What can hang from each mark
L: C
K: R
C: B G M N
G: C
R: C K
B: C D
S: G M
N: C

Known rows, with every way that one mark hangs from another
{B {C N}}: .06 .07 -.02 -.01 .01 -.05 .05 -.20 -.12 .05 -.09 -.05 -.05 -.04 .12 .06
 .08 -.13 .04 .61 -.08
{C {B D} N}: -.01 .05 -.08 .05 .00 -.03 .04 -.33 -.12 .11 -.11 .02 .05 -.21 -.02 .09
 -.04 -.04 .15 .41 -.05
{K {R {C B G M N}}}: .04 .06 .02 -.02 -.02 .10 -.03 -.36 -.10 .16 -.19 -.09 -.01 -.17 .12 .05
 .24 -.01 -.09 .25 -.04
{S {G C}}: .11 -.01 -.16 .04 -.06 .07 .07 -.06 .02 .05 -.01 -.39 -.02 -.08 .15 .05
 -.08 -.10 -.02 .06 -.02
{N {C {B D} G M}}: .08 .05 -.21 -.08 .00 .10 -.01 -.61 -.16 .11 -.04 -.02 -.02 -.18 .02 .06
 .29 -.01 .00 -.05 -.03
{S {G {C B M N}}}: .06 .01 -.20 .03 -.04 .06 .05 -.22 .04 .12 -.12 -.29 -.04 -.16 .07 .06
 .03 -.09 .03 .10 -.02
{K {R {C G N}}}: .05 .05 .08 -.01 .00 .08 .00 -.20 -.10 .13 -.12 -.19 -.01 -.08 .17 .05
 .11 -.01 -.12 .31 -.03
{R {C M}}: .04 .08 -.05 -.04 -.09 .04 .06 -.34 -.10 .00 -.17 -.10 -.07 -.09 .15 .00
 .24 .00 .02 .17 -.04
{K {R {C G}}}: .09 .04 .06 -.01 -.03 .11 -.01 -.19 -.12 .10 -.08 -.20 .00 -.08 .19 .06
 .13 .00 -.14 .22 -.03
{R {C B G M N} K}: -.14 .14 -.09 -.06 -.02 .00 .01 -.61 -.14 .15 -.22 -.17 -.16 -.18 .07
 .00 .20 -.06 -.01 .41 -.04
{K {R {C B M}}}: .10 .06 .03 .01 -.06 .14 -.01 -.36 -.10 .10 -.13 -.08 .04 -.15 .15 .06
 .21 .00 -.08 .27 -.05
{G C}: .13 -.01 -.05 .00 .01 -.02 .07 -.06 .01 -.03 -.04 -.35 .04 .03 .12 .07
 .00 -.14 .04 .34 -.04
{K {R C}}: .11 .05 .10 .02 -.05 .13 .02 -.20 -.10 .06 -.06 -.19 .04 -.07 .20 .06
 .08 .00 -.11 .32 -.04
{N {C G}}: .09 .03 -.09 -.06 .04 .09 .02 -.30 -.12 .07 .02 -.19 -.05 -.01 .11 .04
 .15 -.02 -.09 -.05 -.02
{S G}: .08 .01 -.13 .06 -.08 .09 .06 -.02 -.03 .07 -.01 -.19 -.05 -.13 .14 .03
 -.07 -.03 -.06 -.11 -.01
{G {C {B D} N}}: .07 .01 -.09 .01 .03 -.05 .06 -.29 -.03 .05 -.09 -.28 .08 -.08 .03 .10
 -.04 -.13 .16 .55 -.05
{S {G {C {B D} N}} M}: .09 .00 -.30 .06 -.01 .11 .16 -.40 -.02 .10 -.03 -.33 .01 -.26 .10 .07
 -.09 -.09 .04 .17 -.05
{B {C G M N} D}: .04 .07 -.21 -.06 -.02 -.12 .03 -.43 -.20 .06 -.10 .09 -.08 -.22 .06 .05
 .22 -.12 .12 .57 -.05
{L {C {B D} G M N}}: .05 .03 -.19 .01 -.02 -.07 .04 -.20 -.05 .12 -.25 -.01 -.05 -.15 .01 .01
 .09 -.13 .05 .47 -.02

Rows
.03 .06 -.14 -.07 .02 -.08 .01 -.28 -.12 .10 -.18 .04 -.13 -.12 .07 .04
 .30 -.13 .00 .37 -.05 : {B {C G M N}}
.04 .05 -.09 -.05 .04 -.07 .00 -.19 -.15 .10 -.13 -.06 -.10 -.06 .10 .05
 .14 -.13 .00 .47 -.06 : {B {C G N}}
.07 .06 .12 .02 -.02 .10 .03 -.21 -.09 .09 -.09 -.18 .02 -.06 .18 .06
 .07 .00 -.09 .41 -.04 : {K {R {C N}}}
.06 .08 -.15 -.03 -.05 -.10 .07 -.45 -.18 .01 -.06 .10 -.03 -.19 .07 .06
 .16 -.12 .16 .71 -.06 : {B {C M N} D}
.11 .00 -.24 .04 -.09 .07 .04 -.28 -.01 .07 -.05 -.28 -.01 -.20 .08 .06
 .01 -.10 .05 .08 -.03 : {S {G {C {B D} M}}}
-.06 .04 -.24 -.04 .01 -.08 -.01 -.43 -.12 .18 -.25 .16 -.06 -.32 -.09
 .06 .27 -.04 .10 .06 -.02 : {C {B D} G M N}
-.07 .03 -.19 -.04 .04 -.06 -.03 -.31 -.06 .21 -.31 .13 -.10 -.26 -.08
 .05 .33 -.05 .01 -.07 -.02 : {C B G M N}
.05 .02 -.11 -.01 .03 -.04 .05 -.28 .04 .07 -.19 -.19 .02 -.09 .01 .08
 .16 -.13 .10 .36 -.04 : {G {C B M N}}
.04 .05 .06 .00 .00 .10 -.03 -.30 -.12 .17 -.15 -.16 .01 -.12 .13 .07
 .12 -.01 -.09 .31 -.04 : {K {R {C B G N}}}
-.03 .06 -.10 .01 .01 -.02 .03 -.34 -.02 .14 -.25 .15 -.04 -.22 -.05 .06
 .25 -.04 .07 .14 -.04 : {C B M N}
.05 .07 .06 .01 -.04 .12 .00 -.36 -.08 .13 -.16 -.07 .02 -.15 .13 .06
 .20 .00 -.06 .35 -.05 : {K {R {C B M N}}}
-.05 .02 -.11 -.01 .07 -.04 -.04 -.20 -.10 .21 -.23 -.02 -.06 -.18 -.04
 .07 .10 -.05 .02 .06 -.03 : {C B G N}
.10 .05 .07 .02 -.05 .15 -.01 -.31 -.12 .10 -.09 -.15 .06 -.11 .17 .07
 .09 -.01 -.09 .33 -.06 : {K {R {C B}}}
-.11 .16 .01 -.03 -.05 .00 .10 -.49 -.09 .05 -.13 -.20 -.15 -.09 .14
 -.01 .12 -.06 -.01 .54 -.03 : {R {C M N} K}
.10 .04 -.19 -.04 -.04 -.07 .00 -.34 -.25 .01 .01 -.03 -.03 -.16 .11 .07
 .07 -.13 .09 .54 -.07 : {B {C G} D}
.09 .04 -.16 -.05 .02 .10 -.01 -.52 -.19 .11 .02 -.12 .01 -.12 .05 .07
 .13 -.02 .00 .05 -.04 : {N {C {B D} G}}
.10 .06 .06 .00 -.06 .12 .02 -.25 -.08 .06 -.10 -.11 .01 -.10 .19 .05
 .20 .00 -.11 .25 -.04 : {K {R {C M}}}
.11 .00 -.14 -.01 -.01 .00 .03 -.29 .02 .02 -.14 -.19 .04 -.09 .04 .08
 .17 -.13 .08 .25 -.05 : {G {C B M}}
-.06 .03 -.13 -.06 .04 -.10 .03 -.10 -.02 .13 -.25 .07 -.15 -.16 -.01
 .02 .31 -.04 -.04 -.08 .02 : {C G M N}
